Each row was made from one path, in order. Every step used is in the known rows, and no mark comes twice. Write each row's path.
Known rows:
pusu migek mebob lomov riri reda: [ -2.0   4.9  57.6  -0.8  58.6 -10.7  17.7  -0.4  -7.2   1.5   6.2  19.2
  10.2  -1.0  -2.8  -3.4  27.1  22.0 -17.2]
bubov riri reda karud lomov: [-27.7 -21.6  28.9 -12.1   5.9  -1.2  29.9   7.5  29.0  16.6 -37.3  -3.2
  -0.6  -3.8  17.4  27.0  15.1  23.2 -17.4]
mebob lomov riri reda karud: [ -5.1 -31.9  35.1 -11.9  39.7   3.4  23.6  11.6   1.0  11.9 -40.7  22.2
  -4.3   2.3  13.5  41.9  23.2  13.6 -12.1]
bubov riri reda karud lomov pusu: [-44.3 -27.3  54.9  -9.7   0.4  -3.8  24.4  17.0  14.6  15.4 -45.7  -5.1
  -7.6  -6.7  32.8  36.0  17.4  -8.4 -12.2]
mebob migek pusu: [ 20.4  -5.4  19.0   5.1  15.7  -9.4 -21.6   9.4 -14.3  14.8 -26.0  14.4
  -8.8  44.4 -22.6   1.8   5.0  10.3 -15.6]
pusu migek mebob lomov: [ 10.8   9.7  38.1   4.2  38.8 -14.4  -5.3  -0.7 -14.3  13.6  13.0  13.4
  -2.6  27.6 -28.0  14.9  26.1  37.4 -15.2]
mebob lomov pusu: [  9.7 -21.3  46.0   4.4  25.0  -9.5   1.6  12.4 -32.6  16.5 -41.3  18.9
 -34.1  22.9 -12.0  38.8  25.7  -8.8   3.2]
karud lomov riri reda: [  3.9  -6.2  38.1   5.0  26.1   0.2  26.0  -9.8  13.1  -1.0 -47.8  22.1
  -6.6 -17.7  20.8 -11.2  19.7   8.8 -18.9]
reda riri lomov pusu migek mebob: [-33.1  13.5  37.1   2.1   3.6 -33.7 -19.8  18.0 -10.1 -13.3  11.1  -1.7
   3.1   8.8  -4.4  25.9  31.8  14.2 -24.0]
karud lomov mebob migek: [ 14.7  -4.7  36.6   6.8  35.1 -13.0   4.9  -4.4  18.2  -6.1 -55.8  41.2
  -8.2  19.4 -15.0  16.2  18.5  -8.6  -5.0]
lomov riri: [ 21.3 -11.7  31.5  13.6  25.1  -3.3   6.5   4.9 -17.6   6.1 -14.2  -1.5
 -10.6   3.8 -11.9  10.1  14.9  -0.9 -18.6]
reda riri lomov mebob: [ -6.9 -12.5   8.4  -8.5  19.5 -29.7   4.3  23.6  -2.4 -26.7 -28.1  15.9
  -0.6   9.4 -20.8  44.1  30.9   2.2 -12.5]
lomov pusu migek mebob: [-15.6  13.1  59.1  13.1  16.4 -16.5 -10.9  19.5 -20.5   5.7  15.1 -12.1
   1.9  17.4  -7.8   8.6  13.2   2.6 -16.5]
reda riri bubov: [ -1.2  -5.5  21.7   1.7 -10.8 -37.9   7.9  20.2 -11.4  -3.8 -23.7   1.3
  -5.3  17.2  -9.0  27.7   1.4  14.2  -1.4]
riri reda karud lomov mebob: [-24.9 -18.1  31.5 -15.1  23.9  -3.6  26.8  17.6  32.7 -10.6 -58.4  21.8
  11.8   2.3  21.4  33.4  14.8   7.7 -12.7]
bubov riri lomov mebob: [ -5.5 -13.4  35.2  -4.1  33.4 -20.8  36.3  31.8 -12.7 -18.0  -4.5   3.3
   9.0  -9.4 -34.1  37.8  39.9 -10.0 -12.2]
reda karud lomov mebob migek pusu: [ -4.0 -17.9  35.4 -10.7  17.8  -8.2 -23.7   6.6  13.6   1.6 -45.7  32.2
   7.5  40.7   5.3  31.6   8.7  -5.6 -30.0]
bubov riri: [  8.8 -15.6  26.6   5.6  13.2 -10.9  16.2  13.2 -16.0  19.0  -2.8 -19.4
 -13.4  12.5 -28.4  19.7  13.6   6.6  -9.4]
lomov riri reda: [  4.1 -11.0  31.9   4.4  33.6  -2.0  29.0  12.8  -2.9  -0.8 -30.7   4.4
  -0.9 -10.0   3.8  -1.8  13.5   3.4  -9.9]
migek mebob: [  6.2   4.6  24.4   6.2  15.9   2.6 -12.2  13.5 -21.8   3.7  -2.1  -2.0
   1.5  33.0 -22.2   4.0   6.0  24.5 -22.0]

Write each row's path:
[-52.4   6.8  60.5  -4.7   8.6  -6.2   2.4  13.4  25.3   2.7 -18.7   4.6
  15.9   2.2  38.2  15.6  15.7  19.3 -24.4] : riri reda karud lomov pusu migek mebob
[-15.8  17.4  63.5  13.5   9.9 -13.8 -14.2  -2.7  -2.1   5.2  -1.7   4.5
  -3.0   9.7   8.0  -1.0  19.9   7.8 -24.4] : karud lomov pusu migek mebob
[-60.1  -1.5  72.7  -8.0   8.8 -11.0  11.9  14.7  19.1  11.3   1.4 -13.3
  15.7  -5.3  31.6  19.7  18.0   6.5 -26.1] : bubov riri reda karud lomov pusu migek mebob
[ 20.2 -10.4  48.2   3.9  44.5   4.1 -11.5  -4.9 -38.6   5.3  -3.0  21.0
  -7.6  23.6 -15.7  13.1  22.5   8.5 -28.1] : migek mebob lomov riri
[ -2.8 -12.5  15.7   0.3  -3.8   3.3  -3.2  -1.6  20.9  17.1 -40.2  10.0
  -9.5  16.5  10.2  35.3  13.0  30.8 -24.6] : reda karud lomov
[  1.6 -17.8  32.8   4.9   7.9   6.0  -3.2  -9.0  12.8  11.9 -31.9  10.3
  -6.8   0.5  20.7  30.3  17.1  11.2 -35.4] : reda karud lomov riri
[-23.5  21.3  51.2  10.1  18.2 -19.0   1.9  25.9 -13.9 -11.3  15.7   4.0
  11.8  -3.1 -10.7  16.0  37.8  13.6 -22.9] : riri lomov pusu migek mebob
[  4.8  -7.1  53.6   8.8  30.3 -25.0   7.5   9.2 -16.1  19.8 -15.4  11.1
 -26.0  10.7 -12.0  34.5  31.7   0.0   4.4] : mebob lomov pusu migek
[ 16.2  -5.2  30.9  -1.2  33.0   1.2 -11.2   3.4 -30.0  10.3 -11.1  21.0
 -10.3  40.3 -26.7  19.0  18.8  28.5 -17.4] : migek mebob lomov
[ -1.7 -12.3  39.3  -8.9  36.0 -24.2   8.6  28.3 -18.0 -13.7  -7.7  19.7
  13.1  16.8 -35.2  23.4  33.3 -18.9 -20.5] : bubov riri lomov mebob migek pusu
[ 31.0 -22.1  37.8   6.6  41.3  -3.6   7.0  -5.4 -26.3  13.3 -23.2  22.2
 -23.0  11.4 -15.8  24.8  27.9   2.1 -12.6] : mebob lomov riri
[ -6.5  -8.2  54.1   5.9  -2.1 -11.7  20.4   6.9   6.8  -0.7 -27.6  16.8
  11.2 -12.0  27.8  30.8  13.4   5.5 -28.2] : reda karud lomov riri bubov
[-15.2 -22.0  28.6  -4.4  23.5   3.9  23.7  21.3   9.9   5.2 -30.6  -1.1
   7.9  -4.9  19.1  27.2   9.8   9.2 -18.0] : lomov riri reda karud
[ 12.3  -2.7  52.9  15.0  15.3 -21.1  29.9  21.2 -23.2  -6.2 -10.9   6.5
   6.7 -10.2  -4.4  11.4  10.2  -6.9 -12.2] : lomov riri bubov
[ 15.2 -12.2  34.7  -1.8  34.2 -16.5 -15.0  21.9 -16.8  -5.2 -28.9  21.4
   3.0  43.0 -26.4  10.9   7.0 -18.0 -12.8] : lomov mebob migek pusu
[ -8.5 -15.0  27.7  -2.7  21.9 -10.1  39.6  20.7  -1.1  11.4 -20.4 -13.6
  -3.4  -2.0 -14.3   7.5  13.1  11.7   0.4] : bubov riri reda
[-20.1 -15.8  33.8 -10.3  33.5  -5.4  22.3  12.1  45.8  -7.2 -71.9  41.2
  10.7  11.0  14.3  32.8  15.0   1.5  -4.5] : riri reda karud lomov mebob migek
